Every row comes from one small tree of marks. The marks that hang from a mark follow it in brackets, in the order of their numbers. Every link used is in the known rows. Which tree was each row made from?
Known rows:
K857(K275 K601): [-0.54 -1.58 -3.57 -2.06 -2.10 -2.00  1.01  1.88 -5.59  0.65 -3.93  0.27
 -1.68 -2.59 -1.02  0.94  1.05 -5.29 -0.02  1.88 -0.63  4.05 -0.68]
K294(K857(K275)): [ 0.89  1.13 -3.33 -1.14  0.95 -2.89  0.73  0.67 -1.46  0.84 -2.09  0.07
 -0.31 -2.11 -0.99  0.32  3.87 -2.36  2.01 -0.81 -1.89  1.25 -0.16]
K601(K857(K275)): [-1.55 -2.45 -1.30  2.77  0.75 -1.13  0.79  1.37 -1.73  1.52 -1.72 -0.43
  0.17 -3.24  0.12 -1.20  0.80 -2.36 -0.28  1.40 -1.06  2.67 -0.73]
K275(K857(K294(K814) K601)): [ 1.88  0.92  0.56  0.98  0.86  0.72  0.69 -0.05 -1.61 -0.99 -0.72  1.70
 -0.46 -1.23 -2.16  2.31 -0.18 -1.76  2.10  0.54  1.63  0.94  0.55]
K294(K814(K259) K857(K601)): [ 3.98  0.45 -1.72 -3.91  1.17 -2.30  2.81  0.42  0.30 -2.89  0.88  1.58
  1.45 -1.99 -5.60  0.56  0.33  0.09  2.24 -2.68 -0.09  0.42 -0.59]
K260(K857): [ 1.69 -2.10 -1.42  2.24  0.16 -1.17  1.14 -0.67 -2.77  4.25 -1.34 -0.15
 -0.44 -0.29 -0.06  0.11  2.55 -3.61  1.80  1.55 -1.88  0.15 -2.47]
K814(K259 K294 K601): [ 3.32 -0.39  0.11  0.51  0.02  5.10  0.74 -0.06  0.86  0.25  4.12 -4.86
  0.03  0.06  0.93 -0.96  0.10  0.95  0.73 -0.97  1.49 -2.91  0.75]
K294(K814 K857(K601)): [ 4.11  0.76 -0.90 -2.77  0.86 -3.28  2.39  1.66  0.02 -2.05 -0.78  2.54
  0.36 -1.95 -4.74  1.07  0.71 -0.99  3.10 -1.42 -0.25  0.93  0.25]
K946(K814): [ 0.08  0.05  0.08  2.75 -1.18 -1.38  2.02 -1.19  0.07  4.25 -1.94 -1.65
 -1.18 -0.60  0.73  1.12  0.64 -3.53  0.75  3.12  0.17  2.07 -1.95]
K946(K814(K259 K601)): [ 1.06 -0.66  0.27  2.15 -0.65  0.59  2.86 -1.37  0.78  3.00  1.06 -3.50
 -1.27 -0.02  0.81  1.36 -1.21 -1.72  0.36  0.48  1.45  0.55 -1.52]
K946(K814(K294(K857(K275)) K601)): [ 2.37  1.88  0.81  1.99 -0.91 -0.40  2.36 -0.02  1.70  2.12  1.36 -3.48
 -1.42 -0.28  3.05  1.22  0.90 -2.12  0.48  1.11  0.98 -0.35  0.43]
K814(K259 K601): [ 1.74 -1.99 -0.86  0.63  0.91  2.98  1.43 -0.20 -0.66  1.14  1.57 -3.12
 -0.85 -0.23 -0.89  0.49 -0.85 -0.06  1.69 -1.73  0.93 -1.01 -0.40]
K259(K814(K294 K601)): [ 2.16  0.49 -1.39  2.50 -2.23  4.15 -1.01  0.42 -0.40  3.11  1.93 -0.91
 -0.84  0.80  2.73  1.70  2.71  0.53  0.40  1.53 -0.71 -2.50  0.25]
K259(K814(K601)): [ 1.14 -0.65 -2.06  2.42 -1.72  2.69 -0.56  0.51 -1.50  3.86  0.21  0.34
 -1.43  0.65  1.35  2.64  2.16 -0.22  0.97  0.94 -1.22 -1.12 -0.52]
K857(K275 K294 K601): [-1.17 -0.22 -3.80 -1.71 -2.34 -3.75  2.00  1.75 -6.12 -1.35 -2.13  0.28
  0.01 -0.70 -2.05  1.49  2.37 -4.65  1.63  0.61  0.63  3.79  0.86]
K857(K275 K294 K601(K814)): [-0.85 -0.09 -4.75 -0.37 -2.32 -3.29  3.41  3.09 -4.97 -2.06 -1.32 -0.45
  0.38  0.00 -2.72  1.74  3.12 -4.34  0.39  0.64 -0.76  3.15  2.08]
K601(K814(K294) K857): [ 0.17 -1.11 -0.53  5.39  0.73  2.53  1.96  3.71  2.24  0.21  1.84 -1.96
  1.12 -1.51 -0.34 -2.55  1.78  0.29 -1.68  2.67 -1.37 -0.84  2.46]
K259(K814): [ 0.07 -0.17 -3.19  1.97 -2.10  1.74 -1.16 -0.40 -2.04  4.12 -1.12  1.27
 -0.32 -0.09  0.37  1.66  3.57 -0.83  0.51  2.31 -2.04 -0.05 -1.75]
K601(K814): [ 0.88 -0.62 -2.70  3.14 -0.26  0.98  2.03  2.24 -0.12  2.02 -1.42 -1.55
 -0.33  0.10 -1.88  0.54  2.83 -2.20  0.43  1.96 -2.51  0.51  0.92]
K946(K814(K259 K294(K857) K601)): [ 2.48  1.43  0.65  1.30 -0.30  1.23  2.52 -0.95  2.62  1.35  3.46 -4.09
 -0.52 -0.12  1.59  0.11  0.04 -0.11  0.24  0.15  1.64 -1.55 -0.10]
K260(K857(K275 K294 K601)): [ 0.57 -1.79 -3.20  0.06 -1.37 -4.05  2.44  0.47 -5.83  1.18 -0.90  0.47
  0.14  0.03 -0.85  1.16  2.99 -4.81  1.32  0.79 -1.01  1.94 -1.18]
K294(K814 K857(K275 K601)): [ 3.80  0.84 -2.43 -3.72  0.36 -4.79  2.60  1.32 -1.26 -2.44 -1.23  1.73
  0.49 -2.36 -3.71  2.21  1.50 -2.51  1.94 -2.23 -1.18  2.18 -0.24]
K275(K857): [ 1.08  0.44  0.19  2.75  1.82  2.91 -1.37 -1.07 -0.54  2.58 -2.10  0.33
 -1.76 -2.15  0.46  1.22  0.72 -2.01  1.20  1.73 -0.18  0.40 -0.73]
K294(K857(K601)): [ 0.92  0.55 -2.05 -1.70  0.70 -1.41  0.99  2.39 -1.60 -0.35 -2.02  2.06
 -0.88 -2.31 -3.00 -0.97  1.98 -1.34  2.76  0.72 -0.08  0.84  0.98]
K946(K814(K259 K601(K857(K294)))): [ 0.06 -0.99  0.93  3.38  0.07 -0.05  3.55 -0.60  1.22  1.75  2.38 -3.14
 -0.29 -0.16  0.46  0.49 -1.58 -0.66  0.21  0.25  2.11  0.32 -0.65]

Which tree is each row?
[ 0.55  0.44 -3.65 -2.60  0.13 -2.89  1.15  2.06 -2.91 -0.57 -2.40  1.38
 -0.89 -2.72 -2.00  0.04  2.71 -2.83  1.53  0.07 -1.04  1.97  0.45] -> K294(K857(K275 K601))
[ 0.62 -3.10  0.20  2.11  1.99  3.03  1.78  0.83  0.24  0.48  2.60 -2.64
 -0.28 -1.30 -0.94 -0.96 -2.07  1.14  0.65 -1.49  1.41 -0.90  0.18] -> K814(K259 K601(K857))
[ 1.64 -0.04 -2.77  2.04 -0.47  3.26  1.79  1.06  1.38  0.46  2.06 -3.75
  1.14  0.07 -1.40 -1.15  3.14 -0.26 -0.97  1.12 -1.82 -1.48  1.02] -> K601(K814(K259 K294))
[ 0.95 -1.16 -3.04  1.41 -0.45 -3.94  2.02 -0.87 -4.45  2.54 -0.62 -0.88
  0.79  0.52  0.22  1.45  4.24 -4.55  1.72 -0.06 -1.99  1.18 -1.97] -> K260(K857(K275 K294))
[ 0.82 -1.07 -2.62 -0.18 -1.60  2.31  1.96  2.65 -1.67 -0.53  0.23 -1.06
 -0.19 -1.02 -2.79 -1.32  0.93 -1.62 -0.69  2.44 -0.11  0.52  1.42] -> K857(K601(K814(K259 K294)))
[-0.53 -0.41 -3.18  0.10 -1.38 -0.66  3.32  2.73 -2.94 -2.24  0.60 -0.16
  0.99  0.75 -4.83 -0.05  1.84 -1.29  1.31  0.78  0.82  1.11  2.20] -> K857(K294 K601(K814(K259)))
[ 0.76  0.45 -4.72 -2.26  0.33 -2.14  2.05  2.50 -1.91 -1.55 -0.99  0.34
 -0.29 -2.22 -2.95  0.04  3.09 -1.92  0.16 -0.54 -1.92  1.32  0.91] -> K294(K857(K275 K601(K814(K259))))
[ 2.02  0.95 -3.94  0.76  0.15  1.79  2.04  1.30  1.35 -0.59  2.43 -3.48
  1.36 -0.47 -1.46 -0.88  4.20 -0.19 -1.30 -0.01 -2.54 -1.59  1.21] -> K601(K814(K259 K294(K857(K275))))
[ 0.41 -2.99 -0.99  1.53  1.63  2.01  1.81  0.65 -0.60  0.28  2.25 -3.11
 -0.27 -1.69 -0.21 -0.21 -1.58  0.14 -0.15 -2.10  0.66 -0.12 -0.27] -> K814(K259 K601(K857(K275)))
[ 0.84 -1.72 -1.74  0.96 -0.87 -2.54  2.29  0.79 -4.58  1.53 -0.51  1.07
  0.16  0.57 -1.92  0.18  2.32 -3.40  2.39  1.59 -0.08  0.73 -0.69] -> K260(K857(K294 K601))
[-0.45 -1.54 -1.18  1.85  1.04 -2.86  2.46  0.54 -1.23 -1.27  0.78 -0.81
  2.47 -1.86 -2.01 -0.15  0.83 -1.17  0.53 -1.24 -0.09  2.21 -0.57] -> K601(K857(K275 K294(K814(K259))))
[-0.25 -1.58 -2.91  3.42  0.47  1.87  2.52  2.28  1.24 -1.04  3.09 -3.63
  2.06 -1.96 -0.42 -2.11  2.08  0.03 -3.68  0.75 -2.11 -0.33  1.15] -> K601(K814(K259 K294) K857(K275))
[ 4.55 -1.40  0.28 -0.32  0.78  0.35  2.62 -0.79  0.77 -0.10  1.42 -1.86
  0.51 -0.04 -2.77  2.43 -1.28 -0.63  2.33 -2.71  0.26 -0.15 -1.32] -> K294(K814(K259 K601))
[ 0.94 -0.36 -3.51 -3.29 -1.88 -4.39  3.40  0.43 -4.82 -3.21 -0.16 -0.08
  1.59 -0.65 -4.00  2.48  1.31 -3.73  1.23 -1.78  0.58  3.47 -0.23] -> K857(K275 K294(K814(K259)) K601)
[ 1.59  0.46 -3.13 -1.12 -0.69 -4.37  2.80 -1.46 -2.76 -1.48  0.34 -1.91
  2.49  0.20 -2.54  2.95  2.94 -3.09  1.92 -2.88 -0.82  2.37 -1.31] -> K857(K275 K294(K814(K259)))
[ 1.95  0.37  0.96  2.15 -1.24  2.03  2.38 -1.34  1.95  2.33  2.82 -4.70
 -0.75  0.12  2.18  0.32 -0.71 -0.94 -0.36  1.07  1.77 -0.84 -0.66] -> K946(K814(K259 K294 K601))
[ 2.16  0.93  1.86  3.14 -1.52  1.09  2.05 -0.16  1.61  3.25  1.18 -3.83
 -1.68  0.26  3.08  0.94 -0.21 -2.20  0.64  2.30  1.69 -0.26  0.07] -> K946(K814(K294 K601))
[ 3.65  0.30 -3.36 -4.85  0.70 -3.81  2.83  0.24 -0.99 -3.26  0.50  0.77
  1.41 -2.52 -4.65  1.48  1.05 -1.28  1.00 -3.39 -1.08  1.59 -1.02] -> K294(K814(K259) K857(K275 K601))
[ 2.37  1.41 -2.49  1.20 -1.64  2.61 -0.85  0.70 -0.28  2.09  2.28 -0.71
 -0.62  0.19  2.90  1.84  3.77  0.66  0.28  0.28 -1.34 -2.56  0.63] -> K259(K814(K294(K857(K275)) K601))
[ 1.22  1.38 -0.61  0.06 -1.24  0.20  2.12 -1.14  1.43  1.13  2.01 -2.59
  0.35 -1.14  0.23 -1.08  0.87 -0.80 -0.48  1.89  1.18 -0.04 -0.96] -> K946(K814(K259 K294(K857(K601))))
[ 3.99 -1.71  1.91  1.88  1.30 -0.46  2.61  1.06  0.97  0.25  0.47 -0.62
  0.01 -0.76 -1.64  2.04 -1.75 -0.94  2.52 -1.46  0.51  0.48 -0.14] -> K294(K814(K601(K857)))
[ 2.25  2.10 -1.74 -0.41 -0.18  0.27 -0.19  0.71 -0.08  0.46  0.27 -1.89
  0.40 -1.61  1.02 -1.27  4.20 -1.51  1.19  0.74 -0.97 -0.76  0.78] -> K814(K294(K857(K275)))
[ 0.11 -1.62 -1.48  4.40  1.06  3.40  2.27  2.61  2.54 -0.72  3.52 -3.01
  2.13 -1.55 -1.35 -3.25  1.36  1.40 -2.57  1.42 -1.26 -1.44  1.74] -> K601(K814(K259 K294) K857)
[ 0.55 -2.34  0.25  3.10  1.35  0.76  1.38  2.33 -0.99  1.43 -0.18 -1.79
 -1.61 -1.57  1.16  0.64 -1.06 -1.66  1.16 -0.33  0.47  0.70  0.93] -> K814(K601(K857(K275)))
[ 0.29 -2.46  0.03  2.39  1.86  2.09  2.33  0.90  0.09 -0.61  3.48 -2.62
  0.52 -0.55 -1.43 -0.86 -1.41  1.57  1.49 -2.17  1.99 -1.14  0.87] -> K814(K259 K601(K857(K294)))
[ 1.31 -0.20 -0.65  3.58 -1.54  4.19 -0.84  1.15  0.12  2.56  2.69 -0.64
 -0.38 -0.03  2.89  0.60  1.93  1.38 -0.31  1.70 -0.33 -2.53  0.60] -> K259(K814(K294 K601(K857)))
[ 2.38  0.46 -1.77  0.07 -0.68 -4.18  3.04 -0.10 -2.58 -1.01  0.06 -1.91
  1.12  0.70 -1.10  4.04  2.26 -3.35  2.81 -2.97 -0.24  2.01  0.09] -> K857(K275 K294(K814(K601)))
[ 2.79  0.56  0.27  1.28  0.10 -2.15  2.76  0.31 -0.86 -0.59  0.61 -0.86
  1.18  1.48 -2.66  2.65  1.26 -1.22  4.59 -1.82  1.13  0.39  0.78] -> K857(K294(K814(K601)))
[ 3.77 -1.69  1.11  1.45  0.95 -1.24  2.62  0.98  0.42  0.07  0.26 -0.97
  0.00 -1.11 -1.15  2.54 -1.34 -1.66  1.83 -1.81 -0.08  0.98 -0.37] -> K294(K814(K601(K857(K275))))
[ 3.61  0.94 -1.46 -1.25  0.80  2.92  1.13  0.16  1.19 -1.31  4.58 -4.46
  0.18 -0.71  0.98 -0.68  1.55  1.18  0.58 -2.83  0.69 -3.06  1.36] -> K814(K259 K294(K857(K275)) K601)
[ 0.12 -2.43 -1.00  1.64  1.61  1.11  2.45  0.70 -0.84 -0.81  3.09 -3.17
  0.44 -0.84 -0.78 -0.07 -0.95  0.58  0.67 -2.63  1.28 -0.27  0.54] -> K814(K259 K601(K857(K275 K294)))
[-0.38 -1.33 -0.71  2.36  0.79 -3.27  2.24  1.11 -1.34 -0.85  0.02 -0.23
  1.95 -1.73 -1.50  0.27  1.10 -1.76  1.00 -0.66 -0.15  2.39 -0.13] -> K601(K857(K275 K294(K814)))
[ 0.03 -0.47  1.06  3.98 -0.51 -1.70  3.22  0.40  0.29  2.55  0.41 -2.58
 -1.20 -0.34  1.88  1.67 -0.80 -2.56  0.54  1.12  1.39  1.52 -0.12] -> K946(K814(K601(K857(K275 K294))))
[ 3.61 -2.22  0.22  0.29  1.26 -0.33  2.86 -0.20  0.74 -0.78  1.94 -1.84
  0.89 -1.21 -2.10  1.97 -1.76 -0.52  0.99 -2.98  0.13  0.53 -1.23] -> K294(K814(K259 K601(K857(K275))))
[ 1.54  2.18  0.41  1.97 -1.12 -0.66  1.67 -0.67  1.85  2.59  0.34 -2.18
 -0.40 -0.76  1.65 -0.27  1.79 -2.10  0.60  2.67  0.57  0.05 -0.50] -> K946(K814(K294(K857)))
[ 1.41  0.27 -0.84  1.62  0.80  4.25 -0.18  0.74 -0.35  0.13 -0.04 -0.06
 -1.44 -2.10 -0.85  0.47  0.15 -1.19 -0.90  2.27  0.06 -0.20  0.94] -> K275(K857(K601(K814(K259 K294))))
[ 1.95  1.78 -1.84 -1.39 -0.82  0.08  0.19  1.62 -0.96 -0.48  0.19 -0.94
 -0.11 -2.02  0.31 -1.49  3.34 -1.68  0.89  1.30 -0.24 -0.17  1.24] -> K814(K294(K857(K275 K601)))
